Each row was made from one small tree. The marks that hang from a mark follow it in brackets, in the order of their numbers. Every link used is in the known rows. Write each row's tree.
Known rows
K566[K116]: [ 1.14 -0.52 -0.16  0.19  2.12 -2.00  1.45  0.37  0.02  1.07 -1.31  0.46
 -0.76  0.28 -1.39  0.86 -2.14]
K997[K458[K483[K211 K299] K821]]: [-0.18 -2.86  2.72 -1.27  0.90 -1.99 -0.79  0.11 -0.55  0.74 -0.26  0.89
 -0.69 -0.72 -0.62  2.21 -0.40]
K997[K458[K483[K299]]]: [-0.63 -2.01  2.01 -1.38  1.35 -1.15 -0.24  0.19  0.05  1.07 -0.27  1.34
 -0.37 -0.75 -1.22  1.25 -0.81]
K693[K458[K483]]: [-0.93 -1.80  0.85  0.36  2.30 -1.21  0.42  0.14  0.29 -0.03 -0.76  0.82
 -0.94 -1.61  0.02  1.29 -1.37]
K820[K566[K116]]: [ 1.21 -1.14 -0.40  0.08  2.37 -1.35  1.91  1.62  0.28  0.39 -0.04  2.04
 -0.13  1.47 -2.03  0.59 -3.04]
K566[K116[K458[K821]]]: [ 1.38 -2.82  0.48  0.87  2.63 -3.22  1.40  0.87 -0.18  1.23 -0.77  0.15
 -1.34 -0.39 -0.76  0.92 -1.58]
K997[K458[K483[K211 K299]]]: [-0.76 -1.80  2.83 -1.41  1.18 -0.94 -0.05 -0.15 -0.04  1.01 -0.13  1.35
 -0.52 -0.88 -1.13  1.31 -0.90]
K693[K458[K483[K211] K821]]: [-0.51 -2.65  1.56  0.44  1.83 -2.10 -0.10 -0.01 -0.35 -0.36 -0.69  0.40
 -1.26 -1.50  0.66  2.25 -0.95]
K265[K458[K821]]: [ 0.45 -2.18  0.28 -0.01  1.87 -3.33  0.12  1.68 -0.15 -0.29 -0.80  0.41
 -0.01  0.41  0.59  1.17 -0.89]
K566[K116[K458[K483 K821]]]: [ 0.25 -3.52  0.66  0.38  2.38 -3.23  1.32  0.99  0.20  1.18 -0.69  0.01
 -1.58 -0.67 -1.42  1.22 -1.34]
K997[K458[K483[K299] K821]]: [-0.05 -3.07  1.94 -1.22  1.08 -2.17 -0.97  0.46 -0.45  0.76 -0.39  0.88
 -0.55 -0.56 -0.70  2.16 -0.34]
K820[K458 K566]: [ 1.10 -2.73 -0.22  0.21  2.94 -0.87  2.44  1.92  0.95 -0.49  0.67  2.59
  0.04  2.06 -2.90 -0.08 -3.19]
K483[K211 K299 K458[K821]]: [-0.98 -1.67  6.19 -0.39  0.49 -1.93 -0.20 -0.95 -0.21  0.41  0.85  3.35
 -0.26 -0.72 -0.14  1.62 -2.44]
K566[K116[K458[K483[K211 K299] K821]]]: [-0.01 -3.14  2.29  0.11  1.94 -3.07  1.30  0.60  0.21  1.34 -0.43  0.51
 -1.69 -0.78 -1.37  1.34 -1.56]
K693[K458]: [ 0.64 -0.81  0.61  1.05  2.61 -1.26  0.54 -0.06 -0.29  0.05 -0.86  1.04
 -0.56 -1.19  0.98  0.84 -1.71]
K566[K116[K458]]: [ 0.99 -2.05  0.55  0.79  2.81 -2.51  1.92  0.72  0.20  1.41 -0.70  0.47
 -1.24 -0.51 -1.12  0.26 -1.96]
K483[K211 K458[K821]]: [-0.48 -2.24  2.95  0.23  1.38 -1.89  0.17 -0.48 -0.38 -0.23  0.36  1.87
 -0.29 -0.69 -0.03  1.42 -1.95]
K116[K458[K483[K211] K821] K566]: [-1.25 -4.53  1.65  1.24  2.58 -2.71  0.39  0.92  1.47 -0.31  1.94  0.97
 -2.02 -2.23 -1.56  1.66 -1.65]
K458[K483]: [-1.62 -0.86  0.32 -0.70  1.59 -1.00  0.42  0.34  0.93 -0.27 -0.69  0.03
 -0.28 -0.39 -2.19  1.17 -1.60]
K997[K458]: [ 1.22 -1.32  0.23 -0.35  2.13 -1.14  0.05  0.32 -0.59  0.84 -0.63  0.81
 -0.01 -0.37 -0.24  0.69 -0.96]

Write each row's tree
[ 0.00 -5.09  2.18 -0.81  1.71 -2.40  2.30  1.86  0.90  0.24  0.72  2.77
 -1.32  1.74 -3.62  1.64 -2.69] | K820[K458[K483[K211 K299] K821] K566[K116]]
[-1.91 -3.41  2.54  0.88  2.61 -1.84  0.74  0.80  2.19  0.38  2.15  2.12
 -1.68 -2.27 -2.22  0.74 -2.35] | K116[K458[K483[K299]] K566]
[-1.66 -3.71  0.97  1.16  3.02 -1.82  0.92  1.06  2.08  0.04  1.93  1.36
 -1.68 -2.26 -2.18  0.65 -2.12] | K116[K458[K483] K566]
[ 1.43 -3.50 -0.32  0.10  2.98 -1.55  3.14  2.07  0.89  0.33  0.34  2.66
 -0.63  2.10 -3.25  0.14 -3.23] | K820[K458 K566[K116]]
[-0.39 -2.89  0.78  0.53  2.01 -2.30 -0.28  0.33 -0.26 -0.33 -0.82  0.37
 -1.12 -1.41  0.55  2.22 -0.88] | K693[K458[K483 K821]]
[-0.70 -2.12  4.55 -0.24  0.81 -2.29 -0.59 -0.24  0.01  0.51  0.58  3.28
  0.06 -0.44 -0.30  1.49 -2.31] | K483[K299 K458[K821]]
[ 0.12 -2.52  1.30 -0.11  2.37 -1.71  2.06  1.78  0.71  0.81  0.60  2.47
 -0.62  0.71 -2.35  0.45 -2.91] | K820[K566[K116[K458[K483[K299]]]]]
[ 0.38 -5.57 -0.18 -0.45  2.35 -2.61  2.33  2.43  0.92 -0.06  0.33  2.00
 -1.15  1.87 -3.66  1.46 -2.37] | K820[K458[K483 K821] K566[K116]]
[ 0.05 -4.84 -0.08 -0.37  2.32 -1.89  1.68  2.30  1.00 -0.87  0.63  1.92
 -0.48  1.85 -3.33  1.30 -2.36] | K820[K458[K483 K821] K566]
[-0.36 -4.29  0.69 -0.67  2.47 -1.36  3.22  1.86  1.32  0.20  0.59  2.50
 -1.16  1.56 -4.12  0.64 -2.97] | K820[K458[K483[K211]] K566[K116]]
[-2.16 -0.12  3.70 -1.21  0.73 -0.73  0.39 -0.48  0.89  0.14 -0.13  1.12
 -0.47 -0.59 -2.15  1.41 -2.05] | K458[K483[K211 K299]]
[ 0.51 -3.10  0.71  0.15  2.41 -2.08  1.97  1.82  0.31  0.44  0.48  1.79
 -0.84  0.71 -2.00  0.87 -2.53] | K820[K566[K116[K458[K483[K211] K821]]]]
[-0.72 -2.38  3.10  0.15  1.42 -2.11 -0.31 -0.27 -0.29 -0.05 -0.48  1.13
 -1.29 -1.53  0.60  2.36 -1.16] | K693[K458[K483[K211 K299] K821]]
[-0.45 -2.41  2.35  0.01  2.17 -2.34  1.86  0.42  0.57  1.54 -0.34  0.86
 -1.57 -0.91 -1.74  0.66 -1.92] | K566[K116[K458[K483[K211 K299]]]]
[ 0.12 -5.29  1.40 -0.76  1.91 -2.61  2.17  2.22  1.04  0.26  0.57  2.74
 -1.15  1.88 -3.74  1.59 -2.62] | K820[K458[K483[K299] K821] K566[K116]]
[ 0.08 -3.32  1.78  0.15  2.09 -3.18  1.23  0.85  0.28  1.38 -0.56  0.50
 -1.56 -0.67 -1.46  1.27 -1.52] | K566[K116[K458[K483[K299] K821]]]
[ 1.98 -4.59 -0.43  0.22  2.65 -2.58  2.42  2.29  0.37  0.05  0.21  2.21
 -0.82  2.29 -2.73  1.05 -2.72] | K820[K458[K821] K566[K116]]
[-0.14 -2.77  0.72  0.26  2.59 -2.48  1.85  0.84  0.58  1.37 -0.62  0.31
 -1.46 -0.79 -1.79  0.59 -1.72] | K566[K116[K458[K483]]]
[-1.81 -3.45  1.75  1.08  2.85 -1.64  1.10  0.71  1.98  0.00  2.08  1.39
 -1.81 -2.42 -2.10  0.70 -2.18] | K116[K458[K483[K211]] K566]
